Every row comes from one small tree of marks. Brackets hold a mark, then the marks that hang from it, in the order of their numbers. Every link used is in the known rows. Which tree was each row made from?
Known rows
{Q315 {Q582 Q454}}: -.05 .14 .03 .31 .09 .03 .29 .27 -.18 .10 .17 -.24 -.24 -.23 -.08 .22 .32 -.09 -.16 -.13 -.12 .04 .22 .34 .02 .11 .19 .28 .17 -.02 -.15 .10 -.01 -.09 .35 -.16 .17 .13 -.08 .04 -.14 .28 .24 .37 -.01 .07 .06 -.09 .10
{Q814 {Q315 Q582}}: .07 .03 .01 .05 .18 -.06 .17 .21 .02 .10 -.02 -.08 -.18 -.25 .02 .07 .16 .08 -.05 -.34 -.34 .07 .23 .21 -.07 .11 .09 .32 .10 .26 -.08 .04 -.02 -.12 -.04 -.19 .01 .04 .08 .15 -.03 .08 -.11 .14 -.23 .18 .21 .01 .13
{Q506 Q425 {Q965 Q395}}: -.05 .16 -.45 -.32 -.26 .27 -.02 -.07 .10 -.29 .24 .10 .23 .12 .05 -.35 -.17 -.28 -.06 -.25 .22 -.26 -.28 -.08 -.16 .04 -.16 -.26 -.14 .19 -.07 -.29 .13 -.11 -.03 .35 -.26 .01 .04 -.19 .11 -.07 -.33 -.05 -.01 -.23 -.16 -.20 .10
{Q425 {Q315 Q579 {Q582 Q454}} {Q395 Q965}}: -.01 -.07 -.12 .32 -.03 -.12 .04 -.09 -.15 -.14 .06 -.01 -.19 -.40 .32 -.29 .02 .11 -.10 .42 .09 .10 -.10 .12 .28 .35 .05 .19 -.19 -.11 .19 .10 .28 .01 -.17 .34 -.09 -.02 -.03 -.08 .20 -.13 .32 .36 .08 -.12 -.15 .02 -.04
{Q315 Q579}: -.28 .11 .16 .04 .02 -.25 .01 .08 -.04 .34 -.24 -.13 -.10 -.08 -.04 .01 .04 .08 .02 .04 -.09 .10 .19 -.05 .18 -.01 .10 .11 .08 .11 -.17 .08 -.09 -.20 .29 -.14 .18 .07 -.04 .08 .07 .03 .15 .04 -.05 .24 -.03 .00 -.06
{Q506 {Q425 {Q315 Q582} Q395} Q965}: .15 .05 -.42 -.10 -.12 .22 -.04 -.05 .14 -.38 .28 .09 .22 -.10 .29 -.39 -.17 -.10 -.18 -.07 .17 -.12 -.37 .00 .00 .19 -.14 -.28 -.27 .18 .12 -.09 .35 .01 -.22 .22 -.22 .03 -.05 -.03 .08 -.16 -.22 .01 .03 -.28 -.19 -.21 .14
{Q506 {Q425 Q395} Q965}: .02 .18 -.41 -.28 -.22 .27 -.04 -.02 .09 -.29 .23 .06 .30 .08 .13 -.37 -.11 -.20 -.04 -.18 .28 -.26 -.31 -.05 -.10 .05 -.14 -.29 -.09 .19 -.02 -.22 .10 -.05 -.09 .27 -.26 .02 .05 -.16 .13 -.06 -.27 -.10 .01 -.22 -.24 -.23 .11
{Q315 Q579 Q582 Q814}: -.28 -.10 .17 .33 .22 -.32 -.10 -.01 .03 .26 .06 -.32 -.26 -.17 -.15 .22 .19 .04 -.03 .12 -.19 .22 .07 .14 .15 -.13 .03 -.03 .13 -.18 -.03 .09 .01 -.01 .24 -.34 .25 .15 -.21 .05 -.06 .09 .12 .11 -.14 .19 .24 -.10 -.12
{Q425 Q315 {Q395 Q965}}: .01 .06 -.12 .16 -.18 -.11 -.03 -.06 .11 -.26 -.24 .17 .19 -.18 .39 -.25 -.26 .23 .03 .24 .14 .01 -.19 .18 .11 .38 -.04 .00 -.13 .03 .17 -.04 .01 -.09 -.18 .37 -.20 -.21 .12 -.17 .20 -.14 .02 .02 .08 -.15 -.32 -.01 -.15
{Q814 {Q506 {Q425 Q315}}}: .12 .24 .06 -.25 -.07 .00 .03 .02 -.01 -.08 -.04 .18 .19 .07 -.03 -.02 -.14 -.11 -.16 -.30 -.02 -.14 .10 -.15 -.18 -.03 .03 -.11 -.08 .32 -.24 .11 .04 .04 .01 .06 .00 -.16 -.01 .12 -.11 -.13 -.14 -.28 -.01 -.12 -.11 -.04 .05
{Q579 {Q315 {Q814 Q506} {Q965 Q395}}}: -.05 -.04 .14 .00 -.07 .14 -.23 -.31 .08 -.02 -.12 .13 .13 .42 -.26 .31 -.01 -.03 .16 .09 .14 .01 -.02 -.05 -.29 -.24 -.01 -.21 .16 -.39 .09 -.33 -.30 .13 .01 .08 .03 -.11 .00 -.12 -.02 .14 .04 -.26 .12 -.08 .11 .03 -.17
{Q579 {Q315 Q582 Q814 Q965}}: -.05 -.10 .17 .37 .16 .08 -.14 -.12 .06 .12 -.04 -.11 -.04 .24 -.22 .46 .08 .13 .11 .15 -.02 .16 -.02 .17 -.12 -.09 .01 -.10 .21 -.45 .20 -.20 -.20 .05 .16 -.26 .21 .13 -.08 -.06 -.11 .27 .16 .03 .17 .10 .22 -.07 -.08
{Q315 Q579 Q582 {Q965 Q395}}: -.19 -.18 .09 .13 .04 .08 .09 .01 .09 .21 .12 -.01 -.23 -.01 .04 .05 .25 -.01 .07 .27 .01 .09 -.09 .02 .22 .00 -.03 -.06 -.02 -.19 .11 -.05 .09 .04 -.04 -.08 .15 .04 .02 -.11 .17 .09 .16 .22 .06 .13 .18 .13 .04
{Q814 {Q315 Q965} Q506}: .21 .10 .21 -.39 .05 .10 .00 .09 .06 .08 -.08 .21 .08 .20 -.05 .13 .08 -.09 .09 -.37 -.16 -.11 .21 -.04 -.32 -.26 .01 .09 .16 .28 -.28 .04 -.18 .12 -.24 -.08 -.10 -.16 .26 .10 -.04 .05 -.21 -.23 -.13 .06 .12 .18 .03
{Q425 {Q315 Q582 Q814} {Q395 Q965}}: .02 -.12 -.11 .40 -.03 -.17 -.14 -.14 .18 -.32 .00 .01 .05 -.25 .27 -.08 -.16 .20 -.03 .30 .05 .11 -.27 .31 .10 .29 -.11 -.13 -.10 -.19 .27 -.04 .11 .07 -.22 .24 -.15 -.15 -.02 -.19 .08 -.08 .02 .04 .02 -.20 -.11 -.08 -.19
{Q395 Q965}: -.14 .24 .02 .11 -.08 -.17 .02 .07 -.02 .00 -.19 -.01 .10 .00 .08 .06 -.18 .01 .10 .02 .05 -.13 .09 .15 -.03 .25 -.02 .14 .12 .04 -.05 -.10 -.15 -.19 .22 .16 -.10 -.05 .16 -.22 .07 .14 .04 .08 .09 .05 -.16 -.08 -.11
{Q579 Q315 Q574}: -.01 -.05 .07 .05 -.04 -.05 .11 .08 -.20 .13 -.40 -.17 .04 .10 -.21 .16 -.11 .11 .19 -.08 .03 .06 .47 -.18 .11 .16 .18 .40 .07 .00 .23 -.14 -.36 -.30 .49 -.21 .23 .10 -.18 .18 -.15 .09 .20 -.06 .12 .22 -.10 .03 .02
{Q315 {Q579 Q574} Q582 {Q814 Q506} Q965}: -.02 -.27 .36 .00 .22 -.14 -.09 .05 .02 .22 .12 -.16 -.15 .17 -.25 .35 .18 -.11 .14 .15 -.06 .09 .20 -.16 .16 -.37 -.05 -.07 .13 -.21 .04 .19 -.09 .23 .13 -.46 .26 .10 -.16 .08 -.20 .07 .08 -.10 -.01 .16 .24 .16 -.06
{Q814 {Q506 {Q425 Q315 Q395} Q965}}: .21 .20 -.17 -.43 -.18 .16 -.10 -.13 .09 -.32 .17 .24 .33 .11 .13 -.28 -.18 -.29 -.12 -.23 .22 -.22 -.09 -.20 -.18 -.07 -.08 -.28 -.15 .32 -.13 -.05 .16 .14 -.21 .26 -.20 -.16 -.02 .03 .03 -.21 -.23 -.30 .01 -.31 -.22 -.09 .05
{Q506 {Q425 {Q315 Q579} Q395} Q965}: .04 .06 -.39 -.25 -.18 .11 -.14 -.15 .10 -.25 .12 .13 .21 -.03 .27 -.51 -.27 -.06 -.11 .06 .23 -.09 -.40 -.20 .07 .06 -.14 -.28 -.28 .19 .03 -.06 .30 -.03 -.24 .30 -.25 .03 -.02 -.03 .18 -.28 -.20 -.05 .02 -.21 -.27 -.14 .06
{Q506 Q965}: -.07 .23 -.08 -.09 -.09 .00 -.05 .11 .13 -.02 -.03 -.05 .20 .10 .06 .01 -.10 -.18 .02 -.18 .07 -.07 .04 .10 -.10 -.03 -.04 -.08 .10 .19 -.19 -.10 -.11 -.17 .25 -.07 -.05 .05 .01 -.04 -.02 .11 -.11 .04 .00 .01 -.14 -.15 -.02

Which tree is each row?
.06 .11 .19 -.39 .10 -.16 -.03 -.01 -.10 .22 -.11 .07 -.13 -.06 -.10 -.05 .08 -.13 .01 -.33 -.23 -.02 .42 -.23 -.16 -.22 .13 .27 .09 .42 -.32 .10 -.03 .02 -.12 -.03 .02 -.08 .08 .25 .05 -.13 -.06 -.17 -.26 .16 .17 .13 .00 -> {Q814 {Q315 Q579} Q506}
.21 .19 -.02 -.49 .01 .08 .06 .02 -.09 -.04 .06 .16 .06 .01 -.11 -.11 .00 -.15 -.09 -.58 -.19 -.20 .22 -.17 -.34 -.13 .04 .12 .03 .47 -.29 .03 .02 .05 -.22 .09 -.15 -.11 .15 .17 -.05 -.13 -.32 -.28 -.24 -.04 .09 .01 .14 -> {Q814 Q315 {Q506 Q425}}
-.11 .00 .24 .19 .22 -.20 -.05 -.06 -.23 .19 .30 -.28 -.35 -.14 -.30 .28 .35 -.25 -.14 .02 -.12 .10 .26 .06 -.04 -.35 .15 .06 .18 -.18 -.24 .19 .06 .19 .23 -.19 .23 .10 -.25 .10 -.16 .11 .27 .15 -.15 .04 .27 -.06 -.08 -> {Q315 Q579 {Q582 Q454} {Q814 Q506}}
-.01 -.08 .04 -.21 .08 -.22 .12 .19 -.12 .25 -.29 -.12 -.18 -.17 -.03 -.12 .01 .14 .10 -.21 -.28 .07 .35 -.15 .12 -.01 .10 .47 .02 .32 -.08 .13 -.12 -.23 .05 -.18 .03 .09 .06 .24 -.01 -.11 -.08 .03 -.25 .31 .08 .15 .04 -> {Q814 {Q315 {Q579 Q574}}}
-.06 -.01 -.15 -.12 -.12 .11 .02 -.04 .07 -.02 -.09 .18 .08 .07 .10 -.25 -.20 .17 -.08 .09 .04 -.02 -.36 -.14 .06 .07 -.10 -.20 -.23 .03 -.02 .03 .18 -.06 -.17 .17 -.09 -.05 .10 -.04 .09 -.17 -.15 -.05 .07 -.06 -.11 .03 .05 -> {Q506 {Q425 {Q315 Q579 {Q965 Q395}}}}
-.09 -.14 .07 -.31 -.05 -.23 -.22 -.14 .01 .01 .00 -.11 .04 .14 -.22 -.03 -.09 -.31 .13 -.03 .10 -.03 .22 -.33 .03 -.37 -.04 -.05 .02 .01 -.09 -.02 -.11 .04 .18 -.04 .02 -.01 -.22 .09 -.08 -.15 -.08 -.23 -.16 .00 .03 .04 -.18 -> {Q315 {Q579 Q574} {Q814 {Q506 {Q965 Q395}}}}
.11 .19 .05 -.17 .04 .02 .08 -.01 -.21 .02 .17 .05 -.07 -.09 -.09 -.03 .04 -.19 -.25 -.18 -.04 -.07 .16 -.17 -.08 -.07 .12 .03 -.10 .20 -.23 .20 .22 .11 .01 .05 .07 -.04 -.11 .18 -.11 -.12 .07 -.02 -.01 -.11 -.02 -.01 .10 -> {Q814 {Q506 {Q425 {Q315 Q579 {Q582 Q454}}}}}
.11 -.05 .07 .01 .17 .10 .15 .24 .10 .11 .01 .00 -.12 -.05 .05 .15 .18 .13 .04 -.21 -.28 .05 .05 .22 -.11 -.01 -.01 .17 .12 .12 -.04 .04 -.07 -.01 -.17 -.24 -.02 .04 .21 .06 -.02 .17 -.15 .12 -.11 .18 .23 .09 .11 -> {Q814 {Q315 Q582 Q965}}
-.02 -.03 .03 -.08 -.09 .24 -.24 -.33 .03 -.08 -.02 .15 .15 .43 -.29 .19 -.07 -.04 .12 .02 .18 -.07 -.13 -.12 -.32 -.22 -.05 -.28 .10 -.36 .11 -.33 -.19 .14 -.06 .15 -.02 -.08 .01 -.15 -.03 .08 -.05 -.30 .12 -.15 .11 -.03 -.09 -> {Q579 {Q315 {Q814 {Q506 Q425}} {Q965 Q395}}}
.25 .13 .05 -.51 .01 .22 .03 .05 .00 -.03 .06 .26 .12 .22 -.09 -.02 .01 -.11 .01 -.45 -.11 -.23 .04 -.17 -.37 -.24 -.05 -.02 .04 .30 -.25 .02 -.03 .16 -.34 .05 -.19 -.11 .30 .07 -.03 -.04 -.37 -.30 -.11 -.04 .10 .10 .15 -> {Q814 {Q315 Q965} {Q506 Q425}}
-.16 -.15 .20 .35 .21 -.03 -.06 .06 -.09 .26 .22 -.26 -.31 .02 -.20 .34 .34 .00 -.01 .29 -.08 .15 -.13 .21 .05 -.32 .01 -.08 .21 -.47 -.09 .17 -.01 .16 .13 -.29 .17 .21 -.03 -.09 -.11 .27 .21 .30 .01 .13 .26 .03 -.07 -> {Q315 Q579 {Q582 Q454} Q814 Q965}
-.08 -.18 .05 .32 .05 .16 -.12 -.22 .09 .00 .03 -.04 -.06 .22 -.19 .33 .09 .08 .13 .20 .05 .13 -.11 .15 -.12 -.04 -.01 -.14 .14 -.50 .28 -.33 -.17 .07 .03 -.07 .11 .04 -.07 -.15 -.02 .22 .13 .02 .14 -.01 .23 -.03 -.07 -> {Q579 {Q315 Q582 Q814 {Q965 Q395}}}
.07 .05 -.06 .07 .01 .13 .13 .12 .08 -.06 .04 .09 .09 .01 .10 .00 -.11 .16 -.15 -.04 -.06 -.02 -.28 .07 .01 .17 -.07 -.17 -.14 .04 .02 .10 .16 .00 -.07 -.07 .00 .03 .07 -.01 -.08 -.01 -.15 .02 .11 -.04 -.05 -.04 .14 -> {Q506 {Q425 {Q315 Q582 Q965}}}
.14 -.09 -.06 .28 -.07 .20 .16 .12 .07 -.16 .06 .08 -.03 -.15 .27 -.03 .18 .18 -.08 .26 .06 .11 -.26 .32 .13 .17 .03 -.03 -.06 -.17 .11 .13 .08 .09 -.21 .06 -.03 -.06 .09 -.08 .05 .07 .15 .21 .12 -.15 -.12 .08 .05 -> {Q425 {Q315 {Q582 Q454} Q965} Q395}
-.07 .17 -.29 -.07 -.22 .12 .05 -.04 -.06 -.22 .05 .09 .20 -.02 .11 -.29 -.14 .02 .02 -.04 .21 -.23 -.23 .03 .00 .28 -.10 -.09 -.06 .08 .07 -.18 .02 -.07 -.08 .39 -.23 -.08 .17 -.26 .18 -.02 -.15 -.10 .05 -.16 -.25 -.17 .05 -> {Q506 {Q425 {Q395 Q965}}}
.02 -.30 .06 .12 .01 -.06 .13 .09 .09 .07 -.14 .03 -.12 -.10 .15 -.05 -.03 .19 .02 .28 -.06 .19 -.03 -.10 .35 .14 -.02 .08 -.22 -.05 .20 .16 .11 -.05 -.04 -.13 .12 .02 -.07 .10 .00 -.14 .11 .15 .09 .10 -.01 .23 .02 -> {Q425 {Q315 {Q579 Q574} Q582 {Q965 Q395}}}
.02 .00 .08 -.04 -.04 .21 -.25 -.30 .02 -.06 -.05 .11 .21 .42 -.22 .21 -.03 .01 .14 .07 .19 -.04 -.14 -.08 -.28 -.23 -.03 -.29 .15 -.34 .13 -.26 -.23 .17 -.06 .06 .00 -.07 .01 -.13 -.01 .10 .00 -.34 .14 -.11 .05 -.06 -.08 -> {Q579 {Q315 {Q814 {Q506 {Q425 Q395}}} Q965}}
.07 -.13 -.01 -.01 .18 -.13 .26 .24 -.30 .21 .01 -.26 -.41 -.33 -.08 -.05 .25 .01 -.03 -.18 -.31 .10 .41 -.02 .13 .02 .20 .62 .03 .21 -.06 .20 .05 -.15 .09 -.21 .08 .20 -.03 .28 -.08 .01 .12 .32 -.25 .25 .19 .14 .17 -> {Q814 {Q315 {Q579 Q574} {Q582 Q454}}}
.06 -.03 -.12 .31 -.06 -.08 .05 -.02 .10 -.27 -.04 .09 .06 -.32 .39 -.20 -.13 .19 -.04 .25 .06 .06 -.13 .24 .19 .46 -.03 .03 -.15 -.01 .27 -.02 .16 -.01 -.19 .27 -.13 -.13 .01 -.13 .17 -.08 .11 .13 .09 -.15 -.19 -.03 -.06 -> {Q425 {Q315 Q582} {Q395 Q965}}
-.16 -.08 .25 .18 .18 -.02 .08 .14 .03 .36 .05 -.10 -.21 .01 -.01 .20 .23 .06 .05 .24 -.09 .12 .01 .05 .23 -.04 .00 -.03 .08 -.14 .01 .11 .03 .03 .11 -.33 .24 .16 .01 -.01 .06 .17 .21 .20 .11 .26 .16 .09 .05 -> {Q315 Q579 Q582 Q965}
-.02 -.17 .16 .14 .13 .04 .26 .29 -.27 .29 .10 -.26 -.32 -.04 -.12 .18 .31 -.03 .05 .21 -.04 .08 .20 -.03 .30 -.06 .11 .32 .07 -.20 .03 .24 -.03 -.01 .29 -.36 .23 .27 -.06 .08 -.11 .20 .33 .38 .10 .24 .08 .19 .14 -> {Q315 {Q579 Q574} {Q582 Q454} Q965}
.10 .11 .08 -.35 -.05 -.08 .05 .03 -.12 .01 -.09 .09 .11 .03 -.08 -.09 -.16 -.09 -.08 -.22 -.01 -.10 .22 -.36 .01 -.04 .04 .02 -.14 .33 -.15 .19 .06 -.01 .07 .00 .06 -.08 -.09 .23 -.12 -.22 -.06 -.27 -.04 -.01 -.11 .05 .06 -> {Q814 {Q506 {Q425 {Q315 {Q579 Q574}}}}}
-.08 -.20 -.05 .37 .04 -.29 -.19 -.22 .10 -.16 -.01 -.03 -.07 -.31 .27 -.19 -.13 .21 -.02 .45 .04 .17 -.26 .14 .25 .23 -.08 -.09 -.13 -.22 .28 .02 .20 .07 -.24 .23 -.10 -.08 -.08 -.12 .18 -.18 .12 .09 -.01 -.11 -.04 -.05 -.19 -> {Q425 {Q315 Q579 Q582 Q814} {Q395 Q965}}
.06 -.13 -.01 -.16 -.09 .00 -.16 -.19 -.06 -.14 -.14 -.08 .13 .28 -.31 .12 -.17 -.18 .21 -.11 .18 -.02 .33 -.27 -.12 -.16 .04 .11 .05 -.13 .20 -.28 -.30 -.06 .28 -.02 .05 .01 -.26 .10 -.18 -.02 .03 -.26 .05 -.03 -.01 .00 -.10 -> {Q579 {Q315 {Q814 {Q506 {Q965 Q395}}}} Q574}
.10 .01 -.17 .36 -.08 .00 .12 .00 -.08 -.29 .06 .04 -.05 -.35 .33 -.19 -.02 .12 -.11 .27 .09 .03 -.13 .30 .13 .41 .05 .16 -.12 -.10 .19 .04 .19 .00 -.15 .34 -.15 -.09 .02 -.14 .13 -.03 .21 .30 .10 -.21 -.19 -.03 -.03 -> {Q425 {Q315 {Q582 Q454}} {Q395 Q965}}
-.20 -.22 .23 .02 .05 -.21 -.12 .09 .06 .27 -.25 -.17 .00 .26 -.18 .24 -.02 .13 .25 .24 -.01 .11 -.03 -.10 .18 -.31 -.09 -.09 .15 -.27 .00 .14 -.31 -.03 .23 -.37 .14 .11 .01 -.03 -.13 .08 -.03 -.11 .00 .25 .03 .15 -.17 -> {Q315 {Q579 Q574} Q814 Q965}
.03 .11 -.08 -.05 -.08 .13 .06 .09 .10 -.05 -.13 .15 .21 .12 .10 -.06 -.22 .20 -.09 -.05 -.01 -.06 -.32 .02 -.06 .09 -.08 -.21 -.11 .08 -.08 .08 .05 -.07 -.07 .02 -.08 -.03 .16 -.03 -.06 -.04 -.23 -.09 .11 -.05 -.14 -.04 .07 -> {Q506 {Q425 {Q315 Q965}}}
